Each row was made from one path, in order. Every step used is in the known rows, and no mark comes twice. Write each row's path.
In the rows, zero is written as 128.
Known rows:
gipo-vegeb-ganak-sizal: [162 188 142 128 103  71 100  67 194 114 151 109 166 131 122 114 157 132
 139  88 141 132  87 218]
sozada-gasa-viderok: [177 112 149 171 140 120 150 152 104  87 175 133 142 139 135  78 116 144
 123 171 169 107  78 103]
sozada-gasa-viderok-naru-toved-sizal-ganak: [141  76 154  40 156 174 178 188 144 110 129 119 152 105 155 107 100 130
 124 136 147  83 169  87]
viderok-gasa-sozada-sizal-zuduzon: [117 139  95 112 100 146 148 102  39 156  89 172 122 106  93 116 105  80
 115 137 104 140 169 169]
gasa-sozada: [129 133 120 153 139 103 103 121 115 131 137 129  96 109 113 101 110  63
  91 139 186 119 154 182]
gipo-vegeb-ganak-sizal-sozada-gasa-viderok-naru: [149 127  70  93 153 156 161 131 134 102 156 155 176  95  98  92 122 114
 156 173 160 102  70 150]
sozada-gasa-viderok-naru: [145  91 134 132 160 166 167 150  98 104 171 168 166 112 119 101  98 118
 121 185 178 106 106 110]
vegeb-ganak-sizal-toved-naru: [113 136 130 111 144  99 112 103 167 144 135 115 151 166 112 131 160 182
 147 105 133 157 110 110]
sozada-gasa-viderok-naru-toved: [156  96 163 130 179 161 195 142 119  80 156 150 131 120 125  89 124 108
 135 139 189  79 119 102]
sizal-toved-naru: [ 81 119 143 157 152 119 109 135 110 153 126 121 131 163 124 123 149 152
 139 145 134 159 139  87]
naru-toved-sizal-zuduzon: [156 119 200 140 135 119 156 123  93 123  88  88  91 121 157 171 134 124
 113  78  76 128 163 124]
ganak-vegeb: [139 120 166 162  96 108 124 129 135 104 176 129  90  96 144 141 110 115
 153 151 105 133 118 126]
vegeb-ganak-sizal-toved: [129 148 103 125  97 121 115  78 177 133 143 111 121 170 125 132 142 193
 138  80  93 165 115 144]
zuduzon-sizal: [104 141 114 177 114 114  55 123 175 134 162 129 145 139 144 144 169 109
  93 137 155 107 118 134]
gipo-vegeb-ganak: [151 217 164 169  96  77  74  68 165 112 156 106 159 109 155  67 136 126
 138  88 137 152  83 237]
gasa-viderok-naru: [107 103 123 134 146 148 154 132 121 106 159 155 121 128  99 104 133 113
 141 166 203 129 130 132]
vegeb-ganak: [163 190 162 160 107  89  80  79 177 123 145 106 147 125 161  91 130 165
 109  75 142 159  85 187]
viderok-gasa: [137 125 163 148 113 111 131 124 101 153 139 137 159  98 121  94 157 129
 102 147 143 134 162 155]
sozada-sizal-toved: [ 66 157  90 151  98 152 108 119 120 145 103 156 105 194 122 135 110 150
 158 118 104 174 131 112]
zuduzon-sizal-sozada: [ 85 141  46 173 126 137  59 153 160 147 115 128 111 130 132 149 180 108
 104 147 134 110 111 104]
gasa-viderok-naru-toved-sizal: [123  90 187  97 172 123 175 168 152  89 122 112  98 122 119 131 137  94
 143 121 205 104 161 119]
vegeb-ganak-sizal-zuduzon: [180 159 136 128  97 117 131  55 131 134 123 116 138 135 134 157 140 176
 108  67  66 146 102 162]
toved-sizal-sozada-gasa: [155 114 133 138 164 132 114 199 102 154  91 104 155 100 160 153 101 124
  90 156  98 118 104  85]

Which path is each row?
[ 60 117  97  95 145 131 129 143  83 166 102 169 142 139  74  96 127  93
 155 171 169 149 173 118]  viderok-gasa-sozada-sizal-toved-naru
[174  75 184 104 164 166 206 154  63 100 119 124 125 100 142 146 102 115
 122 131  97 100 143  91]  sozada-gasa-viderok-naru-toved-sizal-zuduzon
[159  94 114 136 158 126 150 202 103 104 123 110 117 122 127 108 118 132
 125 180 151 108  90  72]  toved-sizal-sozada-gasa-viderok
[172 179 134 135  88 105 126  45 122 122 133 113 151 120 128 141 146 144
 130  81  63 141 102 201]  gipo-vegeb-ganak-sizal-zuduzon
[167  95  73 136 154 133 163 167 118  97 138 134 122 144 100 114 141 148
 134 174 156  92  70  68]  ganak-sizal-sozada-gasa-viderok
[153 122 131 143 111 127 146  85  95 139 114 124 121 146 121 187 145 150
 107 104  69 133 131 128]  ganak-sizal-zuduzon
[111 154  94 133 107 142 124  95  61 140  84 163  98 135 108 140  91  82
 120 122 109 141 141 163]  gasa-sozada-sizal-zuduzon
[134  95 176  71  98 127 142 170 170 102 145  94  79  83 171 146 108 121
 160 115  90 105 178 101]  naru-toved-sizal-ganak-vegeb
[ 55 140 118 135 141 126 105 136 117 155  97 151 136 188 110 132 131 145
 166 136 144 166 126  83]  sozada-sizal-toved-naru
[104 111  99 141 112 134 131 111 140 140 134 126 107 179 110 162 146 167
 131 117  99 146 144 109]  ganak-sizal-toved
[100 111  85  43  65 152 139 147 119 135 148 173 109  66 111  96  82  81
 164 172 114 115 185 146]  viderok-gasa-sozada-sizal-ganak-vegeb
[169 164 143 121 118  80 105  73 204 125 143 110 154 143 128 131 150 167
 116  70 145 137  89 174]  vegeb-ganak-sizal
[121 106 201 100 169 125 149 155 151 124 101 109 123 108 138 159 126  91
 118 101 167 113 177 130]  viderok-naru-toved-sizal
[117 124  67 135 142 122 119 136 152 144  89 120 102 145 102 167 168 139
 118 127 132 121 115 106]  ganak-sizal-sozada
[154 128 105 171 154 149 116 160  90 149 108 128 150 112 157 123 110 136
  87 154  99 117  87  91]  sizal-sozada-gasa
[143 121 179 142 116 118 125 128  78 149  97  97 118 118 149 180 118 132
  98 111  61 154 156 129]  toved-sizal-zuduzon
[125 120 173  77 127 129 123 159 172 132  97  84 117 124 170 131 134 142
 112  80 126 111 188 119]  naru-toved-sizal-ganak
[ 96 135 105  82  64 152 115 140 155 121 141 156 106 117 148 136  85 134
 176 139  88 136 134 114]  sozada-sizal-ganak-vegeb
[143  95 142 104 193 169 156 196 103 144  82 120 151  85 154 153 100 102
  98 139 117  92 134  81]  viderok-naru-toved-sizal-sozada-gasa
[121 169 101 134  88 112 112  70 165 127 151 111 133 156 120 115 145 163
 156  96  91 159 114 183]  gipo-vegeb-ganak-sizal-toved
[ 69 128  74 176  95 152  73 126 151 143 159 132 114 164 138 143 156 137
 115 141 101 139 141 104]  zuduzon-sizal-toved
[ 51 133  94 117 151 124 107 140 103 153 101 160 115 167  93 115 113  94
 159 150 170 152 147 112]  gasa-sozada-sizal-toved-naru
